Known rows, with every step that occurs:
gelen > larus > basar > gite > fipefu: [  7   2  15  -4  -2   4   6   4  -2 -27   0 -20  -5  -8   6  -1  19  -9
   2 -20  13   1  -8   4  -9  -6  -5   5 -14  -2  -3  -5]
mizuk > lelet > setim > sumek > libo: [ -4 -10   4  -3   3  -5   1 -16   5  30  -8  -8  -8   2  -6  13  -7  -6
 -10 -16  19  -2  -5   2  -1  -5   6   1   9   4   3  -5]
sumek > libo > dase > delin > larus: [  0 -15  -3  -3  21   3   2  -4  10  -3 -16  -1   5   8 -12  12  14   2
 -13   0  -2   2   2   9  -4   2 -10   5   8  -3   3  -6]
libo > dase > fipefu > gite: [  3 -23  -7  -8   5   0  15   6  17  -6   0   0   1   0   0  10  10 -13
 -14 -23 -25  -1  -2   7 -14  -2  -8  15   1  -7   0   9]
libo > sumek > mina > larus > gelen: [  0  -1   4  -6   0  -1  28  -3   2 -47   8 -11 -15  -9  -6   4  -3  -9
   2  11  12  10 -11  10  -5   6 -10   6  -6  -2  14 -19]
delin > larus > setim > sumek > libo > dase > fipefu: [ -2 -11   0  -3  54  -3   5  -7  14  -7 -11  -7  -2   3  -8  28  10  -4
  -8 -24  -1  -1 -10  13  -8   7 -16  10  12  -9  -2   5]
gelen > larus > basar: [  2  22   3  -1   8   2   2  -1  -9 -13   1  -8  -4  -2   3  -5   2  -2
  -6  -8   2   0  -2   2  -1  -9  -6   9  -6   1  -4 -14]
delin > dase: [ -2 -11  -5  -4   5  -2   1   4   5   2   6  -1  -4   5  -5   6  10   2
  -7 -14 -10   3  -3   3  -3   2   0   7   0   0   3   5]
libo > sumek > mina > larus > basar > gite: [  6  -9  -1  -5  -3  -2  43  -4   9 -60   0 -22 -10 -11   4   2   5 -12
   7   3  14   5 -15  15 -14   4 -11   6 -11  -5   7 -28]
sumek > setim: [ -1  17  -4  -1  -2   0  -1  -5  -3 -11   3   3  -1  -4  -6   2  -2  -4
   7   5  -6   9   0   3   3  -3  -4  -3   0  -1   2  -2]
lelet > mizuk: [  3  -7  -1   8  -5  -2  -2  -2   0 -17  -2   1  -7   8   6   0  -9   2
  -1  -5  -9   0   1   2   6   2   3  -8   5   0   5   3]
mina > larus > setim > sumek > libo > dase > fipefu: [ -2  -1  -2  -3  33  -8  21  -3  18 -12  -4  -9  -2  -2  -6  25  -2 -17
  -3 -21  21   7 -11  13 -18   6 -17   7   1  -8   2  -2]
libo > sumek > mina > larus > basar: [  3   1  -8  -2  -5   0  31  -5  -1 -63   4 -13 -11 -11   3   0  -7 -12
   4   2   5   7 -14  12 -10   4  -8   4 -11  -5   8 -30]
mina > larus > gelen: [ -2  14   5  -3   7  -4  12   0  -1 -20   5  -6 -10  -5 -12   3  -3  -2
   2   6  24   5  -3   6  -5   2  -6   4 -10   5   3  -6]
delin > dase > libo > sumek: [ -1 -36  -1 -12   4   0  17  -1   4 -15   2  -4  -2  11  -4   1  18   0
 -20 -26 -29   7  -9  -1  -3   4  -9   9  -3   1   8  -7]
dase > delin > larus > setim > sumek: [ -6  10 -10  -3  32  -1 -11 -13   1   0 -15 -12 -14   0 -13  12  12   9
   2 -14  25  -2  -2  11  -3  19 -13  14   4   2  -2   1]
mina > larus > setim > sumek > libo > dase: [ -4   3  -5   0  28 -10  21  -3  14   1  -4  -3   1   0  -2  21  -5 -10
  -5 -13  30   3  -9   9 -15   2 -14  -2  -1 -10  -3  -6]
mizuk > lelet > setim > sumek > libo > dase > delin: [ -1 -20  -8  -9   6  -5   9 -14  13  34 -15  -9  -6   8  -8  19   8  -6
 -17 -19  27  -2   0   7  -7   0  -3  11   9   4   3  -5]
gelen > larus > basar > gite: [  5  14  11  -4  12   1  13   0   1 -11  -2 -16  -1  -2   4  -2  14  -2
  -4  -9  11  -2  -5   5  -5 -10  -9  10  -6   1  -4 -11]
sumek > libo > dase > delin > larus > setim: [ -2  -9  -4   1  32   1  -1  -7  13  -7 -10  -4  -2   6 -12  16  22  -3
 -11  -7   1   2  -3   7  -7   9 -13   2   7  -5   1   0]
setim > sumek > libo > dase > fipefu > gite: [  1 -28  -1  -6  21  -3  26  -1  22  11  -2  -9   4   1   1  20  -4  -9
 -20 -26  -6   0  -2  19 -13  -7 -14  15   5  -9   1   5]
mizuk > lelet > setim: [ -1  -7  -3  -4 -14  -3  -9  -9   0  11  -4   1 -11   1  -6   3   7  -9
  -4 -13   0  -3  -4  -9  -3   0  12   0   5   6   1   0]
sumek > libo > dase > fipefu: [  4 -21   6  -2  18   1  14   2  15  -5   0  -3   7   4  -2  14   5 -13
 -10  -9 -13   6  -3   8  -7  -4  -8   4   6  -6   5   2]
larus > mina: [ -2   5  -2   3   8   0   9  -5  -2 -21   6  -8  -8  -6   4  -2  -6  -4
   3  -1  -9  -1  -5   1  -4  -7  -4   4  -1   3  -4   0]
gelen > larus > setim > sumek > libo: [ -6  23  12   3  26  -3  -1  -7   4  21   0 -10  -4   0   1  11  -6  -5
  -9 -16  17   6  -5   3  -1  -5 -12   2   5  -6   0  -4]
mizuk > lelet > setim > sumek: [ -3  -4  -6  -8  -2  -6  -4 -14  -1  27  -9  -4 -12   1  -5  10   0  -1
  -4 -20  20  -7  -4  -1  -2   2   8   8   7   6  -1  -2]
dase > fipefu > gite: [  1 -14  -1  -4  -4   1   4   1  12  -6   3  -5  -6  -6  -3   4   1 -10
  -9 -20 -22   3  -1   9 -10   0  -4  12  -1  -1   6   7]
mizuk > lelet > setim > sumek > mina: [ -1  -8  -4  -1 -10  -4   4 -12   0  18  -8  -8 -15  -6  -4  14  -7 -12
   0 -15  13   1 -11   4   0   1   6  13   8   0   5  -9]
setim > sumek > mina > larus: [ -1  11  -5   2  -3  -5  15  -1   1 -10  -6  -7  -7 -11  -4  10 -20  -9
   7   0  27  10 -10  13  -5   4  -7  12  -2  -6   6 -17]
libo > dase: [  2 -10  -6  -5  10  -2  11   4   4   1  -4   6   6   5   3   7  10  -2
  -6  -4  -4  -5  -1  -1  -4  -1  -3   2   3  -5  -5   1]
lelet > setim > sumek > libo > dase > fipefu: [  2 -17   8  -8  22  -2  20  -8  15   8 -13  -6   4   4   1  21   0  -9
 -12 -22   4   5  -4  10  -4  -5  -8  10   8   0  -2   7]
setim > sumek > libo > dase: [  1 -15   0  -3  24  -5  20  -3  11  18  -7  -4  10   6   4  17  -4   1
 -12  -7  14  -3   0  10  -3  -6 -10   3   6  -8  -4  -2]
basar > larus: [-1  5  6  2  4 -3 -8 -1  6 -6 -6 -3  1 -5  3 -1  8 -6 -6 -4 -7 12  6  3
 -8 -1  1  3 -3 -5  1 -8]

Rows:
[  2 -10 -11  -7   3   0  10   1   7   5  -8  -2   3   4  -3   6  15  -1
  -7  -3   7  -1   4   5  -5   5  -9  10   1   0  -1   0] : libo > dase > delin
[ -4  18  -6   4   5  -6   1  -1   3 -19   2   0  -9  -6  -5   5   0 -12
   7  -6  16   5  -8  -1 -12   8  -5  -4  -7  -2   1  -4] : mina > larus > setim
[ -2   9   5   9  16  -5   3  -6   9  -6  -3 -15 -11 -15   4  14   1 -12
   1 -12   8  17  -6  13  -8   4  -9  11  -1 -12   2 -10] : basar > larus > setim > sumek > mina
[ -4   8  -4   1  21  -5   2  -7   2   9   0  -8  -8  -3   2  11   0   3
   3 -15  22  -4  -6   6  -2   7  -8   2   0  -3  -5   5] : larus > setim > sumek
[ -6   5  -1   3  34   0  -4 -15   7   5 -12 -14  -9   1 -15  16   5   7
  -4 -10  23   3  -3  15  -2  11 -13   6   5  -1   3  -3] : dase > delin > larus > setim > sumek > libo
[ -1 -21  -3  -7  12  -7  11 -11  10  31 -11  -2  -2   7  -2  20   2  -8
 -16 -20  15  -7  -5   2  -6  -7   1   3  12  -1  -3  -3] : mizuk > lelet > setim > sumek > libo > dase
[ -2 -19  -5 -14   3   0  17  -6   0 -26   4  -2  -3   6 -10   3  15  -3
 -12 -22 -34  16 -10   2  -1   0 -13   5  -2   0  10 -10] : delin > dase > libo > sumek > setim
[ -1   4  -1   7  12  -3  11  -5   3   3   2 -12 -10 -10   2  15  -7  -7
   7  -9  15   5 -13  10   0   6  -9   7   1  -7   1  -3] : larus > setim > sumek > mina
[ -3  11   5   6  11  -2   1  -6   5 -27   0 -10  -8 -11   6  -3   1  -9
  -4  -5 -15  10   2   4 -12  -9  -2   7  -3  -2  -3  -7] : basar > larus > mina
[ -6   7  12   8  29  -6   1 -10  15   9  -2 -13  -3  -7   3  14   0  -6
  -9 -14  13  14   1  12 -10  -2  -8  -1   0 -10   1  -6] : basar > larus > setim > sumek > libo
[ -1  13   0  -2 -11  -4  16  -6   1  -9 -15  -4  -8  -9  -1  11 -17 -13
   6  -7  26  13 -11   8  -3   1  -3  11  -3  -1   4 -12] : lelet > setim > sumek > mina > larus
[ -1 -13  -6  -7  33  -1   7  -8   9  10 -21  -7   4   9 -10  18   7   9
 -13  -7  18  -2   3  16  -3   4 -15  13   9  -4  -1  -7] : setim > sumek > libo > dase > delin > larus
[  2 -25   4 -10  14  -2  26  -6  23  12 -11  -4   1   2   2  20  -1 -12
 -21 -33  -7   4  -4  14 -11 -10 -10  14   5  -4  -1   9] : lelet > setim > sumek > libo > dase > fipefu > gite
[ -4  -6  -8  -3  42   0  15 -13   7 -11 -16 -14  -5   3  -6  17   2   5
 -11 -10   9  -4  -2  17  -7  -1 -18  17   9  -1  -5  -6] : setim > sumek > libo > dase > delin > larus > mina
[ -2  11   3   0   8  -5  25  -2  -1 -15   2 -14 -13 -11 -11  13 -16  -3
   6   4  38  10 -10  18  -1   2 -13  16  -8   0   6 -13] : setim > sumek > mina > larus > gelen
[ -3  27   5   4  14  -2   2  -2  -2   8  -1 -10 -11  -8   3  12  -4 -11
   1 -15  13   9 -13   4   1   0 -11  13   5  -9   2  -9] : gelen > larus > setim > sumek > mina
[ -3 -21  -5  -3  -1  -3  25   0   9 -42   7  -9 -14  -2  -8  10  11 -21
  -9 -27 -19  21 -26   3 -13  12 -15   9  -8  -7  15 -18] : delin > dase > libo > sumek > mina > larus > setim
[  1 -17   1  -3 -17   0  26  -2   1 -38  -6  -5  -4  -4  -5  -1  -5 -18
  -6  -6 -11  17 -17   2  -7   5 -11   5  -6  -5  15 -28] : dase > libo > sumek > mina > larus
[ -2   5  -6   1  -3  -3  16  -3   7 -46   5  -7 -14 -10   0   6   0 -19
   8  -1   1  10 -17   3 -12  13  -8  -3  -3 -10  13 -18] : libo > sumek > mina > larus > setim
[  0 -25   4  -8  -1   2  16  -5  -1 -14  -4  -4   1   6   1  -5   7  -1
 -13 -14 -19   3  -7  -4   0   3  -8   1  -2   1   6 -12] : dase > libo > sumek
[ -1   5  17   1  17  -3   0  -2   4 -12   3 -11  -6  -7  -4   2  11  -1
  -7   3   3  12   6   8  -5  -4  -5   8  -7   1   1  -3] : basar > larus > gelen
[  1 -39   0  -6  -3   3  25   1   5 -21   4  -9  -5   4  -3   6  11 -10
 -16 -22 -35  16 -17   4  -1   3  -9  13  -2  -4  15 -15] : delin > dase > libo > sumek > mina
[ -2  -7  -5   0  29   3  10  -9   8 -24 -10  -8  -3   3  -8  10   8  -3
 -11  -3 -11   1  -3  10  -7  -4 -13  10   7   0  -2  -6] : sumek > libo > dase > delin > larus > mina
[ -2  14  -4  10  -5  -3   8   1   4 -28   4  -3 -13 -12  -5   9  -7 -21
  11   0   9  14 -17   3  -9   8  -6   0  -6  -7   7 -12] : sumek > mina > larus > setim
[  0 -11   1  -8  11  -2  20 -11  14  22 -18  -7   3   7  -2  16   3  -1
 -15 -11  26   5   2  11  -2  -3 -11   9   3   3  -1   0] : lelet > setim > sumek > libo > dase > delin
[ -2   8  -5  -9   1   0  10 -10  -1 -30   3   0  -3  -2  -1  -1   4   0
   5   3 -14   4  -1   1   0   2  -6  -6   2  -3   6 -10] : libo > sumek > setim
[  7  -7   3  -2  -9  -1  19   4   4 -49   0 -20  -7 -13   0   2  11 -12
  11 -12  30   3 -11  11 -17   3  -3   0 -22   0  -2  -7] : mina > larus > basar > gite > fipefu
[ -3  -1 -17  -7  39  -3  -1  -8   6   2 -18  -7  -7   5  -9  19  22   7
  -5 -17  20  -7  -3  10  -7  17 -17  16   6  -3  -8   2] : libo > dase > delin > larus > setim > sumek
[ -5  10  -6   0  36  -3 -10  -9  -1  -2 -11  -5 -10   0  -6  13   6   8
   3 -15  12  -7  -7   6  -1  11  -7   6   6  -4  -7   2] : delin > larus > setim > sumek
[ -1  -5 -15  -1  29  -1   7  -6   6  -8 -16 -10 -10  -3  -9  23  15  -2
  -1 -12  14   1 -10  15  -4  16 -18  20   6  -8  -1  -5] : libo > dase > delin > larus > setim > sumek > mina
[  7 -21   2  -4  31   3  25  -7  15 -24 -16 -19   3   5  -8  13  26   4
 -11  -3  13  -3  -3  19  -9  -2 -17  12  -1   0  -3 -10] : sumek > libo > dase > delin > larus > basar > gite
